Each row was made from one walk, in order. Every step used is in the known rows, and no mark comes twice. Write each row's walk.
In the rows, zero is written as 100.
Known rows
D-Q-U-W-J: [ 82, 140, 102,  88, 109,  95, 107, 121, 105,  97, 109, 110,  90, 111, 118,
  77, 103, 105, 100, 115, 113,  84, 103,  86, 100, 126,  97,  86]
Q-D-J-N-U-W: [ 81, 100, 106, 123, 101, 123,  74,  86,  76,  70, 110, 101, 102,  65, 116,
 114,  90, 119, 128,  64,  86,  71,  80,  98,  79,  49, 111, 115]
C-U-W-J-D: [ 98, 119, 133,  70,  84, 102,  91,  94,  71,  89, 103, 119,  72, 104,  96,
  72,  96, 100,  93, 123,  93, 114, 116,  68, 107, 124,  93,  91]
J-D-Q-U: [ 83, 129,  56,  89, 123,  68, 101, 113,  82,  84, 106, 160,  94, 110,  92,
  61, 114, 112, 103,  99, 109, 109,  95, 111,  89, 115,  99,  96]
D-B: [128,  88,  71, 113,  83, 108, 100,  71, 134, 112,  85,  78, 109, 119, 118,
 119,  86, 106, 102, 106, 117,  96, 109, 106, 138, 106, 100,  70]
W-U-Q-D-J-N: [ 95,  76, 118, 100,  93, 103,  88,  98,  86,  69,  97,  78, 112,  92,  64,
 123,  77, 100,  95,  99,  67, 116,  78, 130,  72,  89, 101, 112]
J-D-Q: [114, 104,  74,  81, 111,  82,  95,  99,  83,  79,  83, 164,  83, 121, 102,
  70, 111, 103,  92,  97,  94, 116, 101, 102, 109, 117, 108, 101]
J-Q: [101,  90, 109, 122, 117,  97, 113, 102, 120, 137,  86,  91, 108, 119, 120,
 102, 105,  82,  75, 107, 114, 100, 103,  98, 108, 108,  93, 106]
D-Q-U-C: [ 87, 117,  65, 111, 114, 100, 126, 103, 108, 110,  84, 108,  92, 121, 127,
  68,  95, 115,  94, 103, 135,  93, 107, 106,  95, 143, 117,  74]
C-U-Q-D-J: [107,  87, 119,  91,  93,  97,  58,  98,  70,  93,  76,  83, 111,  74,  65,
 126, 114, 107,  94, 121,  78, 121, 109, 110,  89, 109, 100,  91]
N-J: [112,  82, 101, 118,  98, 110, 118,  76, 131, 115,  93, 114,  94, 143, 126,
 117,  96,  80, 118,  79, 114,  94,  97, 116, 111,  74, 103,  89]
N-J-D-Q-U: [ 81, 125,  62, 103, 122,  69, 113, 110,  93,  74, 123, 181, 102, 124, 111,
  69, 113, 107, 115,  77, 108, 102,  83, 122,  80,  88,  96, 105]
D-J-Q: [106,  90,  96, 120,  98,  94, 102,  98, 116, 126,  79,  87, 129, 115, 129,
 121, 122,  97,  77, 114,  98,  86,  82, 103, 106, 106,  93, 102]
Q-D-J-N-U: [ 98,  86,  87, 117, 108, 117,  84,  85,  91,  70, 103,  90, 104,  69,  91,
 112, 102, 112, 115,  68, 101,  84,  80, 107,  91,  48, 113, 108]
C-U-W-J: [104, 108, 148,  88,  90, 122,  91,  86,  98, 105,  82,  75,  77, 109, 108,
  93,  92,  92,  84, 128, 109, 104, 121,  70, 117, 122,  95,  73]
W-U-Q-D-J: [102,  88, 100,  73,  74,  86,  93, 109,  76,  99,  90,  86, 102,  92,  55,
 106,  96,  97, 115, 124,  61, 116,  83, 131,  79,  98,  90, 110]
W-J-Q-U: [ 84, 120, 102, 105, 113,  82, 134, 130, 130, 139, 124,  67, 110, 105,  98,
  84, 117,  86,  78, 124, 133,  94, 101,  88,  97, 116,  80, 108]
Q-D-B: [126,  96,  74,  99,  88,  99,  93,  84,  97, 102, 104,  80,  91,  97, 100,
 127,  76, 103, 110,  98, 107, 108, 120, 110, 123,  94,  99,  94]
Q-D: [113,  95,  94,  92, 106, 102, 101,  94,  84, 112,  97,  93,  70, 108,  90,
 114,  89,  81, 110,  94, 107, 112, 121, 108, 107,  89, 105, 106]
U-Q: [104,  76, 107, 105,  98, 104,  98,  98, 127, 126,  82,  89, 112, 110,  85,
 112, 109,  86, 106, 108, 101, 107, 107, 110, 106, 111, 107,  89]
D-J: [117,  86,  80, 102,  80, 106,  93,  75, 114, 110,  70,  92, 106, 124, 115,
 124, 117, 102, 104, 111, 102,  86,  89, 109, 117, 101, 105,  75]
C-U-Q: [102,  78, 132, 106, 108, 107,  79,  89, 109, 114,  64,  83, 108,  98,  74,
 102, 108,  96,  84, 123, 104, 122, 117, 103, 104, 119, 101,  72]
Q-D-J: [119,  95,  79,  89,  86,  97,  87,  89,  78, 102,  88,  92,  90, 101,  96,
 130, 106,  99, 113, 102,  91,  99, 103, 114, 101,  89, 104, 100]
W-U-Q-D: [ 97,  87, 113,  75,  95,  88, 108, 117,  80, 108,  98,  86,  82,  97,  47,
  90,  75,  82, 114, 116,  79, 133, 103, 125,  84,  98,  91, 115]
C-U-Q-D-J-N: [ 99,  74, 135, 119, 112, 117,  53,  83,  81,  62,  82,  74, 121,  71,  72,
 141,  98, 111,  76,  97,  83, 120, 106, 111,  80, 101, 110,  91]
W-J: [125,  93, 108,  78,  85, 111, 120,  92, 132, 120,  93,  68,  75, 122,  93,
 102, 105,  79,  95, 117, 120,  99, 111,  87, 129, 112, 102,  83]
W-J-D-Q: [124, 111,  88,  55,  96,  82, 109, 112,  95,  77,  96, 138,  71, 115,  87,
  65, 119,  95,  82, 111,  94, 113, 105,  84, 116, 127, 104, 102]
N-U: [103,  88,  82, 105, 104, 108, 108,  90, 119, 122,  84,  98,  90,  96,  94,
  74, 113,  96, 125,  97, 122,  87,  92,  98, 118,  67, 103,  89]
B-D-Q: [122,  91,  79,  88, 105, 117, 118,  83, 108,  94,  50, 123,  90, 130, 122,
  98, 114, 114,  72,  80, 105, 102,  93,  82, 131, 123, 113,  77]

Write each row's walk
[ 85, 124, 131,  89, 108,  94, 117, 141,  82, 123, 135,  85,  85,  56,  99,
  72, 103,  88, 111, 103,  95,  86,  99,  69,  90,  72,  85, 146] : N-U-W-J-Q-D
[ 97,  95, 142, 112,  98, 136, 105,  82, 126,  89, 106,  74,  87, 120, 127,
 117,  75,  87,  87,  89, 110,  86, 109,  77, 110, 105, 112,  90] : U-W-J-N
[118,  78, 125, 106, 104, 129, 113,  79, 142,  91,  99,  62,  84, 120, 101,
 115,  89,  82,  75,  93, 126,  99, 108,  85, 121, 105, 114,  86] : W-J-N
[ 74, 132,  76, 102, 112, 111, 113, 101,  91,  96,  80, 138, 106, 117, 138,
  85, 107, 131,  96,  81, 107,  84,  87,  83, 101, 125, 104,  80] : B-D-Q-U-W
[111,  88,  93,  82,  77,  86, 103, 105,  94,  97, 107,  71, 104,  87,  57,
 103,  66, 102, 113, 120,  77, 126, 102, 127, 102,  98,  83, 105] : W-U-Q-D-B
[ 96,  95, 166, 116, 109, 142,  85,  71, 110,  77,  88,  70,  84, 108, 115,
 108,  73,  96,  67, 104, 114, 104, 117,  68, 109, 114, 107,  76] : C-U-W-J-N
[121,  93,  65, 107,  76,  88, 111,  73, 118,  85, 119, 137, 113, 126, 124,
 105,  87, 108, 123,  78,  98, 100,  93, 117, 114,  76,  93,  95] : N-J-D-B
[ 66, 126,  92, 120, 107, 104, 103,  99, 101, 124, 108, 106, 102, 117, 125,
  96,  88, 103, 125, 102, 120,  81, 102, 104,  92, 103,  96,  82] : Q-U-W
[114,  97,  96, 128, 100,  86, 116, 102, 109, 107, 128,  92, 121, 104, 129,
 132,  78,  93,  98,  79, 100,  99, 104, 114, 104,  70,  83, 127] : N-J-Q-D-B
[120,  87,  88,  98,  86,  93,  87, 103, 105, 105, 108,  76, 118,  80,  76,
 131,  85, 105, 114, 104,  90, 113, 119, 117, 109, 104,  99, 100] : U-Q-D-B
[ 82, 127,  47,  92, 106,  80, 124, 110,  82,  91, 103, 149,  85, 115, 114,
  45, 103, 123, 102,  99, 120, 103, 104, 107,  83, 144, 114,  91] : J-D-Q-U-C
[105, 126, 106,  61,  92,  90, 101, 115,  79,  75, 105, 151,  74, 113, 111,
  67, 103, 103,  98, 109,  80, 101, 105,  76, 107, 130, 103, 106] : U-W-J-D-Q
[109, 123, 121,  95,  84,  94, 108, 121,  96, 112, 134,  64, 106,  81, 123,
 118,  75,  97,  88, 114,  90,  94, 118,  78, 111, 111,  82, 126] : U-W-J-Q-D-B
[101,  76,  96, 125, 107, 113,  82,  98, 120,  75, 124,  72, 128,  45,  71,
 113,  82, 116, 118,  72,  98,  97,  98, 109,  97,  61, 108, 111] : J-N-U-Q-D-B
[ 93,  66, 101, 129, 101, 120,  81,  90, 137,  84,  89,  85, 143,  71,  88,
 110, 126, 115, 111,  84,  93,  77,  66, 110,  91,  68, 115,  92] : D-J-N-U-Q
[102, 100, 108, 109, 121,  88, 109, 115,  85, 127, 104,  90,  92,  97, 101,
 110,  94,  78,  84,  98, 102, 112, 116, 101,  95,  96,  93, 131] : J-Q-D
[ 62, 127,  83, 124,  89, 102, 118, 106,  97, 124,  96, 104, 147, 105, 154,
 110, 124, 132,  89,  93,  95,  65,  63,  84,  86, 115,  83,  99] : B-D-J-Q-U-W
[ 72, 114,  88, 132, 130,  82, 121, 118, 119, 141, 109,  89, 121, 110, 112,
  92, 110,  92,  87, 109, 129,  93,  97, 106,  91, 108,  83, 105] : J-Q-U
[ 58, 129,  95, 135, 102,  87,  98, 114, 100, 129, 109,  99, 143, 103, 146,
 109, 114, 114,  99, 114,  98,  67,  76, 103,  77, 107,  83, 102] : D-J-Q-U-W
[104, 127, 130,  64, 100,  93,  82, 104,  61,  65,  87, 147,  71, 102, 102,
  59, 104, 110,  74, 121,  84, 118, 114,  67, 106, 137,  97,  91] : C-U-W-J-D-Q
[101,  74, 111, 114, 103, 113,  72,  93,  98,  76, 100,  82, 122,  84,  81,
 151,  97, 103,  98,  82,  78, 102,  96, 120,  79,  93, 116, 107] : U-Q-D-J-N
[ 87,  66, 117, 132, 120, 123,  95,  97, 140,  95,  97,  87, 122,  74,  79,
  93, 104, 100, 110,  77, 108,  92,  87, 104,  93,  69, 115,  99] : J-N-U-Q
[110, 100,  83,  93, 109,  83, 107,  94,  96,  70,  98, 179,  90, 134, 120,
  81, 106,  95, 107,  74,  90, 109,  90, 113,  98,  91, 104, 107] : N-J-D-Q
[ 73, 141,  88,  75,  85,  84, 115, 118,  88, 105, 143, 124,  87, 105,  98,
  68, 103, 102, 126, 111, 107,  92, 100,  85,  85, 113,  88, 103] : Q-U-W-J-D
[103,  86, 132,  95, 114,  99,  72, 104,  75, 103,  82,  85,  92,  77,  55,
 109,  97,  92,  93, 111,  93, 133, 129, 108,  91, 110, 100,  95] : C-U-Q-D
[ 99,  96, 117, 121, 120,  88, 121, 112,  96, 119, 120, 112,  98, 112, 120,
 119,  92,  72,  99,  75,  99, 104, 104, 112,  87,  67,  89, 139] : N-J-Q-D
[ 99,  85,  81, 120,  94, 129, 108,  81,  93,  77, 101,  75,  93,  73, 114,
  94,  88, 120, 114,  69, 107,  79,  88, 102,  82,  75, 128, 104] : Q-D-J-N-U-C
[110,  82,  97, 114, 104, 119,  80,  75,  90,  74,  96,  83,  99, 101, 105,
 146,  87, 102,  93,  76,  97,  98,  98, 115,  94,  82, 115, 101] : Q-D-J-N
[123,  96,  56,  94,  77,  90, 100,  79, 106,  93, 106, 118, 106, 111, 104,
  99,  91, 113, 110, 103, 100, 106, 103, 106, 126, 107,  96,  88] : J-D-B
[120, 102,  92,  61,  78,  91, 118, 101, 104, 103, 113, 112,  71, 115,  79,
  78, 112,  85, 102, 112, 103, 110, 107,  87, 114, 114,  99, 102] : W-J-D
[ 93, 122, 165,  91, 112, 100,  95, 122,  63, 110, 110,  70,  80,  77, 104,
  98,  86,  85,  67, 122,  93, 115, 128,  67,  95, 116,  82, 123] : C-U-W-J-Q-D
[101, 117, 108,  68,  74,  97, 110, 103,  89, 101, 120, 122,  74, 113, 105,
  78,  95,  91, 115, 109,  89, 100, 107,  77, 104, 113,  98, 106] : U-W-J-D
[114,  96, 123,  96, 101,  97, 128, 114, 133, 135, 101,  67,  97, 114, 105,
  99, 114,  75,  66, 121, 117,  99, 107,  80, 120, 119,  90, 110] : W-J-Q
[ 77, 113,  76, 129, 108,  80, 106, 113, 115, 129, 102,  87, 139, 107, 121,
 108, 129, 107,  86, 115, 113,  79,  76, 111,  87, 106,  83,  98] : D-J-Q-U
[ 88,  75, 114, 118, 126, 114,  87, 109, 107,  85, 116,  86, 108,  53,  60,
 100,  94,  95, 119,  67, 100, 103,  98, 108,  80,  58, 114, 122] : J-N-U-Q-D
[ 95, 128,  97,  61,  95,  88, 103, 124,  81,  75, 114, 153,  78,  79,  98,
  34, 117, 109, 118, 102,  84,  87,  87,  70, 102,  95, 101, 112] : N-U-W-J-D-Q
[100,  89,  83,  88,  87,  92,  81, 117,  89, 105, 101,  94, 119,  53,  60,
 103, 130, 108, 139, 100,  77,  91,  83, 113,  82,  66, 102, 112] : N-U-Q-D-J
[110,  86,  93,  86,  81,  92,  80, 105,  89, 106,  93,  90, 113,  85,  74,
 135, 115,  99, 115, 107,  75, 104, 101, 121,  89, 100, 105, 106] : U-Q-D-J
